Each row comes from the steps of one walk. Every step used is in the known rows, and no mark comes twice. Write the walk behind each row, first mark first.
Known rows:
Z, J, A: [-108,  150,   84,   26,  169, -226,  -35,  -50,  101,  -30,  152,   16,
  106,   95,  -41,  265,  -92,   32,  -69,  -31,   24,  114,  -79,   12,
  -49, -337,   82,  137, -201,  105, -105,   -1, -208]
Q, H: [ 211,   13,   81,  -38,  -26,   91,   14, -133,   74,  -18,   -5,  123,
    8,  -26, -106,   20, -110,  115,  -21,  -30,  126,  -91,   35,   64,
  -12,   60,   33,  -59,   47,   36, -192,   16,  -47]
E, H, Q: [ -49,  -71,  194,  -97,  -41,  -98,   -2,  -20,  146,  -82,  152,   25,
 -322, -182,    8,  119,  -44,  148, -138, -174,   66, -167,  120,  294,
   54,   16,   -4,   16, -156,   18,   33,  -42, -261]
H, E: [  56,   51,   97,   -4, -154,   34,   25, -153,  133, -108,  189,   78,
   -2, -133,   35,  261,  -56,  -53, -125, -186,   26,  -35,  -53,  138,
   13,  -97,   90, -226, -186,   99, -117,   79, -236]
C, F, Q, Z, J, A, L: [ -52, -128, -226,   43,   55, -137,  -77,  157, -266,    9, -152,  -37,
  241,   95,  128,  -78,   49, -224,  251,  202, -115,  123, -163, -362,
  -27,  -41,   72,   89,  178,   16,   68, -149,  222]
B, Z, J, A: [-132,  127,  121,  -74,  205,  -45,  -73,    3,  114,   24,  280,  101,
   94,  254,  -46,  317, -124,   57,  -68,  -35,  -83,  278,   32,   52,
  -41, -321,  120,  237, -229,   84, -147,   72, -123]
C, F, Q, Z: [ 120,  -31,  -35,  -86, -276,  265,  -28,  135, -243,   -4, -183,   69,
   94,  -35,   60,  -14,  -44,  -52,  -12,  -29,   77,   52, -138, -154,
 -154,  233,   -4,  -83,  160,   -7,   23,    5,  170]
P, F, E: [ 167,   73,   46,  -85, -161,  365,  -79, -203,  143,   59,  -37,  122,
  -30,  -36, -141,  -25,   74,  171, -138,   -2,   34,   58,   62,    2,
  -34,    3,  -16,  -93,   -5,  192, -259,  407, -123]
W, L: [ 110,  119,  428,   18,  191,   15,  -42, -229,   99, -172,  205,  145,
   35,    8,   27,  298, -108,   89, -125, -169,  162, -116,  126,  108,
  -35,  -44,  -53,  -19, -231,  149, -178,   63, -196]
B, Z, J: [-113,  192,   68,  -93,  114,  112,  -18,  137,  166,  158,  178,   59,
  110,  199,  -50,  256, -129,  116, -129,  -68,  -12,  111,  134,   87,
  -39,  -87,  144,  172, -311,   50, -161,  107, -115]
C, F: [ 244,  249,  161,  -65, -137,  129,  -48,   25,   90,  -88,    4,  141,
   90,  -13,  103,  280,  -27,   36, -112, -144,  -73,   93, -117,  129,
  -98,   89,  -19, -166, -165,  -36, -111,  -15,  -81]
C, F, E, H, Q, Z: [ -80,  -70,  269,   10, -287,  256,    2,   -8, -123,  103,  -74,  -72,
 -219,    4,    6,  -92,   41, -121,  -67,  -37,   67, -117, -120,   50,
   20,  243,  -67, -162,  143,  -74,  137,   -7,   97]
J, A, R: [ 179,  -31,  -18,  -39,   44, -107,   26, -134,   70, -117,   77,  134,
  158,  -65,   74,  225,   77,   52, -150, -124, -140,  231,   71,  221,
  -63, -219, -196,  -82,   27,  269, -201,    6, -225]
C, F, E, H, Q: [ 107,  159,  393,  -53, -227,  122,  -73,  -62,   78,  -53,  111,   14,
 -213,  -57,   52,   22,   52,    4, -120, -163,  -43,  -83,  -90,  158,
  -22,  250, -125, -228,  -91,  -94,  142,   70,  -71]
E, H, Q, Z: [-225, -300,   56,  -42, -115,   50,   63,   29,  -61,   89,  -22,  -57,
 -344, -132,  -48,    6,  -60,   -3,  -74,  -51,  171, -195,  113,  204,
   88,   10,   46,   72,   42,   52,   -9, -124,  -93]
P, F, Q, Z: [  57, -291, -309, -134, -224,  303,  -42,   -2, -168,   80, -255,  103,
 -113,  -99,  -73, -193,   29,  152,   12,   80,  171,   21,   93, -116,
  -64,   52,   84,   89,  232,  159, -171,  225,   97]
H, Q, Z, J: [-370,  -73, -224,   89,  -86, -120,   26,   85,  -59,   83, -115, -125,
 -149,   18, -123,  121,  -35, -167,  118,   73,  189,  -84,  -20,  -23,
   91, -134,  157,   56,  -18,  -25,   -5, -142,   -1]
H, Q: [ -22,   28,  -33,  -50, -135, -110, -112,  -74,  138, -211,   74,   89,
 -161, -202,  -59,  276,  -52,  -24,   12, -120,   21,  -21,   13,  166,
   26,  -49,  -11,  -68, -117,   56,  -69,  -25, -215]
P, F, Q: [ 231,  -62, -187, -179, -150,  156, -109,  -54,   43,  -66,  -82,  165,
  -88, -175,  -46,  -86,   33,  280,  -23,  -48,   87,   48,  102,  -15,
  -87,   57,   19,   35,   15,  135, -149,  298,  -69]
C, F, E, H: [ 213,  219,  514,  -74, -146,  318,   40,  -36,   89,  111,  117,   68,
   15,   25,   70,   -5,   22,  100, -317, -166,  -31,  -67,  -56,  122,
 -127,  263, -107, -177, -125,   11,   16,  163,  -92]
Q, Z, J, A: [-272,  -87,  -58,   73,   97,  -70,   44,    0, -108,  122,   -1,  -58,
   62,  173,  -85,  161,  -98, -112,  -20,  105,  120,   71,  -70,  -96,
   -6, -364,  135,  184,    5,  127, -123,  -82,  -53]
Z, Q, H, E: [  85,    1, -144,  102,   34, -126,  -63, -203,  175,   54,  337,  118,
 -122,   73,  -91,  -56,  -35,  -29,   59,  -34,   68, -109, -140,  -55,
  -12,  -45,  160, -161,   64,    3,  -23,  -18,  -79]
P, F, E, H, Q, Z, J: [-329, -198,  -87,   58, -102,  157,   34,  -21,  -47,  349, -150, -191,
 -401,   88, -160, -307,  106,   72,   -4,  136,  216, -199,   85,    0,
  154,  -16,  112,   38,   96,  -12,   26,  188,   46]
Z, J, A, E, H, Q: [-267,   66,   41,   66,  201, -298,  159,  -44,  346,   26,  156,  -85,
 -210, -116,   67,   47,    4,   63,  -12,    7, -132,  -36,  139,  242,
  170, -260,  -85,  100, -165,   -6,   44,  -30, -279]
Q, F, E, H: [  84,  -10,  310,  -13, -134,  356,  152,  -79,  -11,  120,   59,   63,
  -19,  -23, -143, -165,  -77,   86, -270,  -27,   37, -132,  -11,  -11,
 -116,  205,  -26, -100,  -31,  168,   -9,   96,  -72]
J, A, E, T: [ -24,  174,  199, -138,  140,  124,  104, -162,  325,   45,  230,  116,
   66, -232,  -12,   74,   72,   71, -158,    0, -165,   56,  159,  316,
  -77, -241, -107,  151, -145,  188, -232,   23, -259]
Z, J, A, E, H, Q, F, C: [-123,   70,  -26,  260,  135, -284,  195,  -32,   47,  -13,   27, -137,
  -46,    8,  -33, -209,  -93,   17,   97,  165, -221,  -73,   24,  -33,
   66,  -67,  -60,   71,  -28,  -43,  115,  -30,  152]
L, A, C, F, Q, Z, J: [ 151,  179, -314,  -45,  121,    9,   14,  326, -187,   89, -385,  -74,
  426,   69,  107,  -96,   69, -192,   53,   80,  -26,  -15,   76, -163,
 -136,  168,    8,  126, -134, -169,   95, -225,  100]
W, H, Q, Z, J, A, L: [-408, -238, -180,  153,  204, -336,  -43,  -49, -101, -139,   29, -186,
  -61,   98,  -38,   37,  -81, -189,  280,  158,  121,  162,  123, -186,
  235, -245,  102,  196,  160,  -62,   48, -232,  125]
P, F, Q, Z, J, A, E, H: [-189, -268, -232,   -2,  130,   76,  194,   47,   33,  319, -169,  -71,
 -140,  -19,   45, -424,   68,  232,  -23,  204,    7,  -18,  229,  -59,
   80, -177,   11,  248,  190,   89,  -37,  219,   13]
J, A, C, F, Q, H, E: [ 479,  -20,  -71,   19,   16, -199, -159, -120,  -72, -339,   56,   85,
  217,  -10,  200,  -91,  100,   11,  222,  -87, -182,  147, -213, -110,
   95,   58,  -68, -295,  219, -203,  109,   46,  235]

Write each row's walk:
[-191, -202, -139,  -13, -227,   31,  -45,  -31,  -92,  -58, -104,    9,
 -165, -118, -100,  172,  -52, -137,   63,   19,  134,  -45,    3,   70,
   55,  -42,   53,   -8,  109,   80,  -87,  -89,  -37] : H, Q, Z
[ -42, -129,   41,  -14,  -95,  -49,  107,  -26,   12,  -96,   24,   28,
 -347, -119,  -69,   15, -102,   51,  -60,  -54,   44, -153,   11,  193,
   45,   75,   27,  -80, -119,   -9,   97, -203,  -71] : E, H, Q, F
[-179,  171,  -21,  -54,   49,  138,  113,  126,  -21,  225,  -61,  -70,
  118,    9,   68, -222,   92,  -93,   54,  174,  -75,   56,  -49,  -52,
 -131,  -78,  -32,  153,   32,  -58,   79,  -91,  156] : C, F, Q, Z, J, A, E, T
[  83,   63, -293,   16,   22,   21,  -14,  349, -181,  108, -283, -122,
  394,   66,   99,  -56,   99,   29,   89,   57,  -38,   79,  -33, -203,
  -38,  201,   28,  -23,   58, -134,   20,  -27,  261] : A, C, F, Q, Z, J
[  -7,   29,  -17,   64, -300,  129,  -53, -168,  -12, -196,  -42,   62,
  -85,  -79, -236,   26,  -48, -180,   80,   42,   26,   27, -170, -134,
  -17,  100,  -59, -212,   51,  107,   39,   24,   52] : H, Q, F, E
[ 233,  -88,    6,  -57, -179,   15,  -16, -171,  -42, -141,   96,   80,
  -33, -139,  -17, -181,  -72,   -1,   50, -100,  158, -138,  -80, -128,
  -13,  142,   52, -213,  140,   -6,   76,  126,   30] : F, Q, H, E
[ 553,  183,  182,   35,  270, -113,  -91, -230,  -78, -351,  -16,  123,
  206,   54,  257, -128,   48, -141,  193, -144,   32, -200,   47,  -73,
   18,  248, -146, -246,  -99, -274,  175, -140,  112] : W, L, A, C, F, Q, H, E
[   7,   91,  -69, -136,  127,  107, -146,   60,  277,  139,  423,  244,
   30,  145, -108,  229, -106,  116, -104,  -66, -111,  175,   89,   71,
 -181,  -22,  110,  197, -126,  149, -194,  107, -174] : B, Z, Q
[ -20,  -26, -152,   15, -189,  -46,    3,  -85,    3, -237,  -62,   91,
 -166, -112, -149,  175,  -90,  -92,   86,    5,    8,   19, -108,   31,
   33,   -7,   28, -140,  -65,   16,   -7, -172,   -7] : H, Q, F
[-124,   60, -164,  159,   26, -131, -134,   36, -119,  -52, -135, -160,
  199,  196,    6,   92,  178, -250,  240,  145, -148,  217, -222, -178,
  121,  -98,  -60,  -98,  167, -141,   53,  -23,  252] : H, Q, Z, J, A, C, F, E
[-210, -239,  190,  -26, -218,  230,   44,  -62,  -90,  141,    6,  -78,
 -256,  -95, -124, -118,   -5,  -78, -117,  -13,  149, -205,   68,   24,
   15,  133,  -32,   13,  152,  117,   39,   99,  -63] : F, E, H, Q, Z
[ 274,  120, -150,  107,  168, -337, -111,   -7,  -60, -196,   20,  -54,
  244,  156,  186, -140,  126,   -7,  263,   -8, -142,  116, -250, -194,
  125,   -4,   26, -236,   93, -309,  189,  -13,  259] : Z, J, A, C, F, Q, H, E
[-355,   25, -125,   44,  119,   -1,  308,   87,  170,  291, -234, -140,
 -169, -106,   20, -156,  -17, -208,  -45,  125,   56, -298,  337,  209,
   92,  -83,  -19,  229, -204,  -47,   86, -286, -247] : L, A, E, H, Q, Z, J
[-142,  -16,   35,   42,   52,   51,  220,  172,  -30,  232, -106,  -81,
   57,   66,  176, -248,   19,   23,  -51,  105,  -92,    3,  -10,  -82,
  -34,   11,  -77,   90,  106,  -65,  150,   -7,   75] : C, F, Q, Z, J, A, E, H
[ 413,  112,   64, -111, -152,  113,  -81,  -14,  -88, -128,  -85,  154,
   47,   -7,   33, -152,  -69,   97,   92,  -45,   65,  -27, -147, -108,
 -121,  324,  -57, -182,  161, -141,   56,   23,  197] : C, F, Q, H
[-240, -161,  -11,   18, -132,   53,    8,  -50,  -75, -167,   15,  -72,
 -188,  -37, -140,  113, -175,  -31,   25,  -37,  290,   80,  159,   31,
  100,   16,   34,   27,  148,  -77,    2,  -86,   86] : W, H, Q, Z
[ 318,  203,  112, -141, -218,  111,  -99,   66,  -29, -157,  -18,  155,
  120,  -93,  115,   77,  -41,   65,  -69, -161,  -29,   75, -126,  -49,
 -195,  240,  -49, -136,  -55,  -21,   40,   71,    4] : C, F, Q
[ 134,  -57,  125,  105, -118,  -86,   56,  -16, -157,  -98,   32,  -47,
 -174,  -86, -106, -124, -150,   98,  -16,  -24,  -44, -204,  -10,   39,
  -54,  227,   26,   -8,  -45,  -20,   70,  -23,  167] : E, H, Q, F, C
[ 239,  236, -131,  -19,  204, -278, -140,  190,    3, -188,    3,   -6,
  392,   74,  145,  119,   76,   92,   82,  -36, -214,  244, -110, -135,
  -57,  -36,  -51,   21,  -84, -128,   64,   42,   90] : Z, J, A, C, F, Q
[ -66,  127,  142,  -91, -199,  240,  -48, -164,   -6,  -47,   72,   19,
 -197, -159, -280, -118,   55, -146,   -2,   48,   38,  -94,  -99,   48,
 -107,   83,  -10,  -87,  -72,   77,   61,  -61,   25] : H, Q, F, E, T
[ -81,   24,  -79,   21,  -55,  -58,  -57,  126, -270,   13, -100,  -35,
  118,  190,   63,    9,  -49, -125,   78,   72,   54,  153, -252, -268,
 -109,  -94,   59,   61,  100,  -58,  127,  -65,  189] : C, F, Q, Z, J, A
[ -18,   17,  180,  102,  199,   69,   48,  139, -106,  269,  -57, -184,
  274,  264,   72,  -93,  137,    7,  -97,   68, -112,   66,  -54,  -79,
   36,  -19,  -45,   42,   67,  -63,   13,   46,  127] : Q, Z, J, A, C, F, E, H
[   7,   64, -272,   52,   26,   -9,   -7,  -19,  127,   44,  150,  163,
    8,   59, -192,   75,  -97,   -1,  -26,   50,  -45,   63, -139, -119,
 -177,  -19,  108,   -4,  -55,  139,  -70, -107,  -56] : Z, Q, F
[-130,   25,    2,  110,   31,   37,   30,  218,  -54,  214, -154, -264,
   52,  123,   46, -126,  175,  -38,   11,   47,  -71,  -89,   17,    3,
  146,  202,  -43, -102,   42, -193,  139,  -26,  182] : A, C, F, E, H, Q, Z, J
[ 227,   -3,  -46,  -41,  215, -138,  -87,  -50,  127, -226,  123,   92,
  322,  -85,   39,  317,   37,  123,  -54,  -84, -204,  214,   97,  124,
   16, -214,  -68,   66,  -62,  143, -280,   82, -179] : J, A, C
[-428, -244,   44,   64,  100, -257,   41,   17, -105,  118,   62, -163,
 -314,   85,  -24,   26,  -61,  -76,    5,   54,  136, -114,   -6,   85,
  139, -306,  124,  215,  -11,   -9,  121, -185,  -74] : E, H, Q, Z, J, A
[  37,  -92,  105,  -79, -147,  169,  -76, -194,  159,   39,   51,   36,
 -410, -136, -104, -158,  119,  205,  -98,  -63,   53, -109,  113,  193,
   91,   56,  -38,  -67,    1,   65,  -31,  313, -145] : P, F, E, H, Q
[-257, -161,  -11,   21,  147,   43,  239,  109,   11,  263,  -28, -123,
   52,  -53,   50, -275,  -48,   71,  -84,  122,    5,  -71,  178,  -88,
  -10,  -98,  -35,  257,  137,  122,   70,   79,  -54] : F, Q, Z, J, A, E, H
[-434, -116, -118,   87,   58,    7,  298,  143,  166,  309, -115, -184,
 -198, -108,   20, -105,   12,  -12,  -36,  116,   27, -199,  231,  157,
  188,  -40,   12,   65,  -21,  -34,   21, -101, -100] : A, E, H, Q, Z, J
[-163, -112,  -90,   84,  223, -328,    7,  191,  -80,   41,  -83, -197,
  -68,  139,  156,   76,  120,  -19,  103,   42, -127,   46,  -41,  130,
  205, -142,   28,   65,   -8, -243,  107, -229,  127] : E, H, Q, Z, J, A, C, F
[ 339,  144, -151,   22,  261, -284, -136,   93,  -59, -150,  -81,    2,
  313,  168,   90, -141,   68,  119,  258,   40, -121,  147, -139, -198,
    8,   64,  -46,  -31,  116, -245,   98,   -9,  269] : Z, J, A, C, F, Q, H
[ 305,  262,  511,   17,  303,  -46,  -92, -187,   86, -226,   68,   38,
   24,   43,  169,   33,  125, -100,  -42, -169,  -54, -237,  223,  196,
   44,  239, -277,  -75, -302, -163,  168,  -87, -144] : W, L, A, C, F, E, H, Q
[ -67, -163, -315,    8,  192, -162,  -40,  180, -169,    6, -119, -112,
  352,   45,  -32,  -32,   29,    2,   95,  108,  -31,  126,   60, -248,
  -13, -144,   43,  237,  164,  119,  -22,   53,  106] : F, Q, Z, J, A, C
[ 237, -142, -172,  -54,   -6,   21, -127,  128, -220, -167, -145,   66,
  326,   -7,  137,   34,   76,  -18,   99,   22, -157,  253,  -84, -165,
  -60,   41,  -87,   20,  247,  -13,  -44,   23,  224] : J, A, C, F, Q, Z
